Known rows, with every way that one mark hangs from another
sovi{suzu vedu}: [ 0.63 -2.64 -2.88 -0.32  0.89 -1.01  1.30 -0.78 -0.74  0.90  2.37  0.38
  0.72  1.36  2.28  0.45  2.11  2.96  0.99  0.91 -1.82  2.24]
vedu{suzu{faru{sovi} lona}}: [-1.66 -0.80  0.57 -2.30  0.63  1.96  0.99  1.13  0.23 -0.90 -0.90 -1.74
  0.28  0.53  0.66  0.25 -0.93  0.80  0.53 -1.17  0.66 -1.73]
sovi{lona vedu{suzu{faru}}}: [-1.23  0.08 -1.05 -0.63  3.31  1.57  2.08 -1.69 -2.17 -1.71  1.75 -0.56
 -0.39 -0.57  0.38  1.20  1.50  1.44  1.11 -0.95 -0.04  1.71]
kezad{pigu{faru}}: [-1.17 -0.47 -0.46  0.98  0.08 -0.24 -0.62 -1.47 -0.49 -0.05 -1.51  1.62
 -2.26 -1.05  0.07  1.03 -1.31 -0.36 -1.29  1.52 -1.22 -0.35]
vedu{suzu}: [-1.57 -0.18 -0.96 -1.14 -0.68  0.20  1.26 -1.36 -0.31  0.44  0.97 -0.99
  0.38  0.67  1.25 -0.88  0.10  0.48  0.33 -0.34  1.27 -1.32]
kezad{pigu{lona}}: [ 0.53 -1.37  0.22  0.18 -0.53 -0.27  0.51 -1.91 -0.81 -0.06 -1.88  0.46
 -1.86 -1.54  1.02  2.02 -2.14  0.20 -1.03  0.79 -1.57 -2.02]
lona{sovi}: [ 1.48  0.59  0.16 -0.21  1.27 -1.21  0.97  0.18  1.30 -1.02  0.85  0.02
 -0.94  0.82  1.39 -0.29 -0.17 -1.00  1.92  1.22  0.26  1.07]
faru{sovi{lona vedu{suzu}}}: [ 0.87 -1.77 -0.46  1.13  1.46  2.05  2.09 -0.78 -2.00 -0.42  0.89 -1.10
 -0.62  0.88  1.44  2.06  0.10  2.42  0.41 -1.57  1.85  2.21]
vedu{suzu{lona{sovi}}}: [-0.53 -0.32 -0.20 -2.06  1.05 -0.24  0.71 -0.59  1.38 -0.73  0.51 -0.26
 -0.71  1.51  2.24 -0.68 -0.85  0.20  1.49 -0.28  0.94 -1.35]
faru{sovi{lona suzu vedu}}: [ 1.43 -2.53 -1.05  1.57  1.34  1.44  1.83  0.12 -1.65  0.44  1.19 -0.10
 -0.34  1.50  1.64  2.50  0.65  3.18  1.35 -0.69  0.65  3.44]
vedu{suzu{faru{sovi}}}: [-2.04 -0.39 -0.16 -1.48 -0.47  1.70  2.01  0.39 -0.81 -0.25  0.06 -2.48
  0.92  0.05  0.35 -0.09 -0.07  0.54  0.34 -0.65  1.10 -1.15]
pigu{kezad}: [-1.20  0.13  0.70 -1.22 -1.05  1.26 -0.80  0.95 -0.16 -0.50 -1.25 -1.52
 -1.06 -0.92  1.82 -1.04 -0.45  0.44  1.48  0.71  0.09 -0.84]
sovi{faru}: [-1.60  0.76 -1.26 -0.19  0.39  0.53 -1.32 -0.80 -0.30 -1.15  0.81 -1.59
  0.57  0.20 -0.43 -1.16 -1.56  0.79  1.23  1.01 -0.32 -0.65]
lona{suzu}: [ 0.52 -0.91  1.18 -0.92 -1.01  0.94 -0.97 -0.54  1.10  0.36 -0.03 -0.34
 -1.57 -0.95  1.25 -0.69  1.74 -0.74 -0.53  1.04  0.70  0.82]
pigu{faru{sovi{lona{suzu}}}}: [-0.46  0.28  1.26  1.18  1.75  3.20 -0.84 -0.37  0.75  0.78 -0.52  0.37
 -2.69  0.23  0.42  1.37  0.05  0.08 -0.95  0.20  0.72  2.49]
kezad{pigu}: [-0.19 -1.23 -0.54  0.89 -0.99 -1.23  0.13 -0.97 -1.35 -0.67 -1.36  1.03
 -1.16 -1.17  0.08  1.04 -1.30 -0.13 -0.50  0.90 -0.57 -0.97]
lona{sovi{vedu{suzu}}}: [ 1.37 -0.45 -1.22 -0.89  2.04 -1.35  2.10 -1.27  0.44 -1.30  2.20 -0.70
 -0.56  1.07  2.75 -0.46  0.80  0.29  1.67  0.97  0.11  1.37]
sovi{lona{suzu}}: [-0.06  0.56  1.42  0.38  1.17  1.73 -0.52 -1.04 -0.07 -0.57  0.27  0.82
 -2.30 -0.96  0.16  0.85  1.21 -0.57  0.97  0.09  1.21  2.07]
pigu{kezad lona{sovi{faru}}}: [ 0.13  0.69  1.32 -2.53  0.69  2.00 -0.12 -0.69  1.38 -0.82 -1.00 -3.20
 -2.39 -0.83  3.94 -0.55 -2.43  0.55  2.52  1.82 -1.26 -1.83]
faru{sovi}: [ 1.23 -1.53  0.52  1.15 -0.65  1.41  0.77  1.03 -0.54  0.34 -0.62 -1.17
 -0.05  0.77  0.54  1.32 -0.88  1.16 -0.32 -0.87  1.44  0.85]
pigu{faru kezad}: [-2.54  1.18  0.91 -1.06  0.43  2.63 -1.88  0.28  1.07  0.34 -1.45 -0.72
 -2.61 -0.81  1.87 -1.02 -0.43 -0.01  0.29  1.50 -0.77  0.15]
suzu{faru{sovi{vedu}} lona}: [ 0.28 -1.55  1.53 -1.73  2.57  2.46 -0.04  3.06  0.25 -2.20 -2.16 -1.28
 -0.08 -0.13 -0.29  1.84 -0.88  1.21 -0.03 -1.28 -1.33  0.01]
vedu{suzu{faru lona{sovi}}}: [-1.58  0.27  0.42 -2.93  1.50  0.70  1.07  0.66  1.14 -1.56 -0.18 -1.17
 -0.13  0.51  1.10 -0.49 -0.60 -0.28  1.57 -0.16  0.08 -1.65]
pigu{faru{sovi} kezad lona{suzu}}: [-0.29 -0.74  3.17 -1.90  0.05  5.60 -1.43 -0.73  2.17  1.72 -2.69 -2.67
 -4.67 -1.40  4.44  0.78 -0.93  0.71 -1.20  1.39 -0.71 -0.18]

Rows
[ 1.26 -2.83 -0.51  0.01  0.69  1.40  1.46 -0.06 -0.91 -0.22  0.21 -1.52
 -0.05  1.33  2.10  1.31 -0.28  2.63 -0.39 -1.35  1.09  0.84]
faru{sovi{vedu{suzu{lona}}}}
[ 0.89  0.34  1.85 -2.37  0.50  1.69  0.52 -0.31  1.50 -0.25 -1.34 -2.45
 -2.69 -0.97  4.16  0.11 -1.69  0.12  1.96  1.34 -1.10 -1.48]
pigu{kezad lona{sovi}}
[ 0.98 -1.26  0.47 -0.45 -0.23 -0.29  0.10 -2.39  0.26 -0.73 -1.15 -0.30
 -2.84 -1.50  2.12  1.11 -1.87 -0.38  0.05  2.22 -1.19 -1.26]
kezad{pigu{lona{sovi{faru} suzu}}}
[-1.50  0.99  1.97 -2.09  1.13  3.95 -1.27 -1.06  1.84  1.25 -2.15 -1.63
 -3.56 -1.34  3.20  0.32 -1.56  0.43 -0.59  1.30 -2.18 -1.34]
pigu{faru kezad lona}
[ 0.84 -0.69 -2.71 -0.53  2.21 -1.52  0.91 -0.98  0.64 -1.19  3.12 -0.86
 -0.03  1.83  2.71 -0.81  0.26  1.58  3.42  2.52 -1.23  2.20]
lona{sovi{faru suzu vedu}}
[ 0.09 -1.08  2.02 -1.25 -0.80  2.55 -0.21  1.24  0.60 -0.34 -0.98 -1.79
 -0.96 -1.46  0.28  0.10  1.53 -0.64 -0.59  0.66  0.52  0.92]
lona{suzu{faru{sovi}}}
[ 1.03 -0.86  0.98 -0.15  2.52  3.52  0.39 -1.77  1.11  1.67 -0.84 -1.11
 -2.43  0.11  2.25  2.50 -1.01  1.60 -2.60 -0.06 -1.81  0.68]
pigu{faru{sovi{vedu}} lona}
[-1.56 -0.89 -2.08 -1.13  0.87  0.12 -1.85  0.20  1.07 -0.16  1.05 -0.17
  0.39  2.02  1.13 -0.76 -1.61  2.39  2.97  1.54 -1.54 -0.28]
sovi{faru suzu{lona}}
[-0.70  1.01  1.75 -0.29  1.55  2.39 -0.26 -0.10 -0.23 -1.13 -0.22  0.24
 -1.94 -1.64 -0.68  0.96  1.36 -0.97  1.04  0.11  0.64  1.86]
sovi{lona{suzu{faru}}}
[ 1.86 -3.69 -1.01  0.33  0.80  0.86  0.94  1.03 -0.36  0.54  0.32 -0.41
  0.02  2.09  2.42  1.89  0.01  3.36  0.52 -0.60 -0.21  2.00]
faru{sovi{suzu{lona} vedu}}
[-0.30 -1.30 -0.45  1.83  0.95  0.76  0.08 -1.48 -1.38 -0.37 -1.31  1.26
 -2.66 -0.78  0.41  2.29 -1.28  0.68 -1.20  0.77 -0.64  1.04]
kezad{pigu{faru{sovi{lona vedu}}}}
[-2.20  0.05  0.05 -1.14  0.13  2.08  2.00  0.23 -1.06 -0.47  0.14 -2.10
  0.54 -0.07  0.05  0.34 -0.06  0.54  0.81 -0.90  1.35 -0.72]
vedu{suzu{faru{sovi{lona}}}}
[ 0.70 -0.42  2.31 -2.28  0.30  2.60  0.14 -0.84  1.34  0.54 -1.21 -1.79
 -1.63 -1.82  1.35  0.99  0.27 -0.45 -1.18  0.60 -1.47 -1.11]
pigu{lona{suzu{faru}}}
[ 0.87 -0.18 -0.97 -1.30  2.29 -0.89  2.31 -0.67  0.39 -1.68  1.89 -1.16
 -0.31  0.60  2.18 -0.40  0.91  0.08  1.69  0.97 -0.28  1.25]
lona{sovi{vedu{suzu{faru}}}}
[-0.63 -0.13  2.31 -1.32  0.75  4.93 -0.77 -0.32  1.45  1.50 -2.61 -2.46
 -3.58 -0.79  3.55  1.25 -2.17  1.20 -0.85  0.69 -1.19 -0.79]
pigu{faru{sovi} kezad lona}
[-0.55 -0.32 -1.46 -0.01  2.93  0.91  1.84 -2.60 -2.02 -1.18  2.20  0.10
 -0.81  0.08  1.26  1.08  1.38  1.79  1.05 -0.98  0.57  1.94]
sovi{lona vedu{suzu}}
[ 0.07  0.22  2.11 -1.50  1.49  3.35 -1.17 -2.34  2.73  1.92 -0.97 -0.39
 -3.59 -1.10  2.23  0.90  0.17 -0.47 -2.46  1.34 -1.79  0.07]
pigu{faru lona{suzu}}
[-1.06 -0.07 -0.56 -2.14  1.18 -0.01  0.27 -0.87  1.30 -1.10  0.80 -0.83
 -0.53  1.53  2.14 -1.06 -1.33  0.49  1.94  0.06  0.79 -1.49]
vedu{suzu{lona{sovi{faru}}}}
[ 1.56 -0.76 -0.45 -1.35  1.73 -0.11 -0.39 -1.76  1.55 -1.96  2.29 -1.73
 -1.90 -0.09  3.14 -1.54  1.42 -0.12  1.77  2.89  0.02  2.36]
lona{sovi{faru vedu} suzu}
[-1.68 -0.74  0.85 -0.75  0.25  3.44 -1.57  1.53  1.33  1.05 -1.82 -0.84
 -2.69  0.65  3.03  0.12 -1.02  1.63  0.91  1.15 -0.42  0.86]
pigu{faru{sovi{suzu{lona}}} kezad}
[ 0.43 -1.56  1.61 -1.34 -0.30  2.38 -0.02  0.83  0.26 -0.58 -0.56 -1.93
 -0.89 -1.49  0.68  0.23  1.95 -0.15 -0.80  0.72  0.16  1.36]
lona{suzu{faru{sovi{vedu}}}}
[ 2.67 -1.30  0.46 -1.22  1.38 -0.52  0.55 -1.14  1.76 -1.20  1.68 -0.61
 -2.27 -0.20  3.39 -0.69  2.44 -0.65  0.98  2.15  0.31  2.87]
lona{sovi{vedu} suzu}
[ 0.53  0.16 -0.50 -0.89  1.24 -1.14  1.58  1.26  1.38 -0.48  1.26 -0.07
 -0.11  1.04  1.39 -0.15  0.59 -0.35  3.04  2.01 -0.88  1.57]
lona{sovi{suzu{faru}}}
[ 0.65 -0.80 -0.06  0.13  1.69  0.01  0.49 -2.65  0.34 -0.16 -1.17  0.83
 -3.31 -1.09  2.02  2.01 -1.69 -0.08 -1.16  1.87 -2.44 -0.38]
kezad{pigu{faru lona{sovi{vedu}}}}
[ 0.28  0.06 -2.12 -1.00  2.32 -0.94  1.20 -1.79  0.34 -2.07  2.77 -1.82
 -0.20  1.19  2.45 -1.28 -0.28  0.87  2.52  1.64 -0.11  0.95]
lona{sovi{faru vedu{suzu}}}
[-1.61  1.32  0.15  0.15  1.57  2.29 -1.80 -1.79 -0.29 -1.75  1.10 -0.80
 -1.77 -0.82 -0.26 -0.38 -0.35  0.14  2.19  1.06  0.97  1.43]
sovi{faru lona{suzu}}
[ 0.99  0.27  1.90 -1.97  0.79  0.62  0.36  0.85  2.20 -1.50  0.17 -1.29
 -1.85 -1.12  1.43 -0.82  1.79 -2.22  1.45  2.29  0.15  1.62]
lona{sovi suzu{faru}}
[-0.92 -1.90 -4.09 -0.58  1.34 -0.43 -0.04 -1.58 -0.95 -0.24  3.18 -1.24
  1.28  1.53  1.85 -0.76  0.56  3.75  2.18  2.01 -2.21  1.60]
sovi{faru suzu vedu}
[ 1.09 -2.59 -0.88  0.42  0.20  1.25  1.94 -0.39 -1.38  0.11  0.74 -1.86
  0.28  1.09  1.87  1.14  0.08  2.47 -0.50 -1.13  1.31  1.10]
faru{sovi{vedu{suzu}}}
[-0.09 -0.84  3.19 -3.14 -0.95  4.33 -0.34  0.45  1.05  0.15 -2.70 -3.68
 -2.72 -2.49  3.40  0.37 -0.53  0.35  0.21  1.02 -0.88 -1.62]
pigu{kezad lona{suzu{faru{sovi}}}}
[-0.86 -1.12 -1.63 -1.65  1.45  0.43  1.89 -1.07 -1.35 -0.94  1.47 -1.66
  0.87 -0.27  1.15 -0.15  1.48  1.56 -0.22 -0.22 -0.79  0.25]
sovi{vedu{suzu{faru}}}
[ 0.61 -0.74  1.00 -0.28  0.68  0.50 -0.21 -2.59  1.21  0.19 -1.59  0.79
 -4.15 -1.51  2.28  1.55 -1.29 -0.96 -1.28  2.38 -1.74 -0.40]
kezad{pigu{faru lona{sovi suzu}}}
[ 1.32  0.61  0.56 -1.23  1.77  0.71  0.63 -1.64  1.54 -0.39  0.30 -1.64
 -1.30  0.09  2.06  0.55 -1.96  0.14  1.07  1.10 -1.38 -1.02]
pigu{lona{sovi{faru}}}
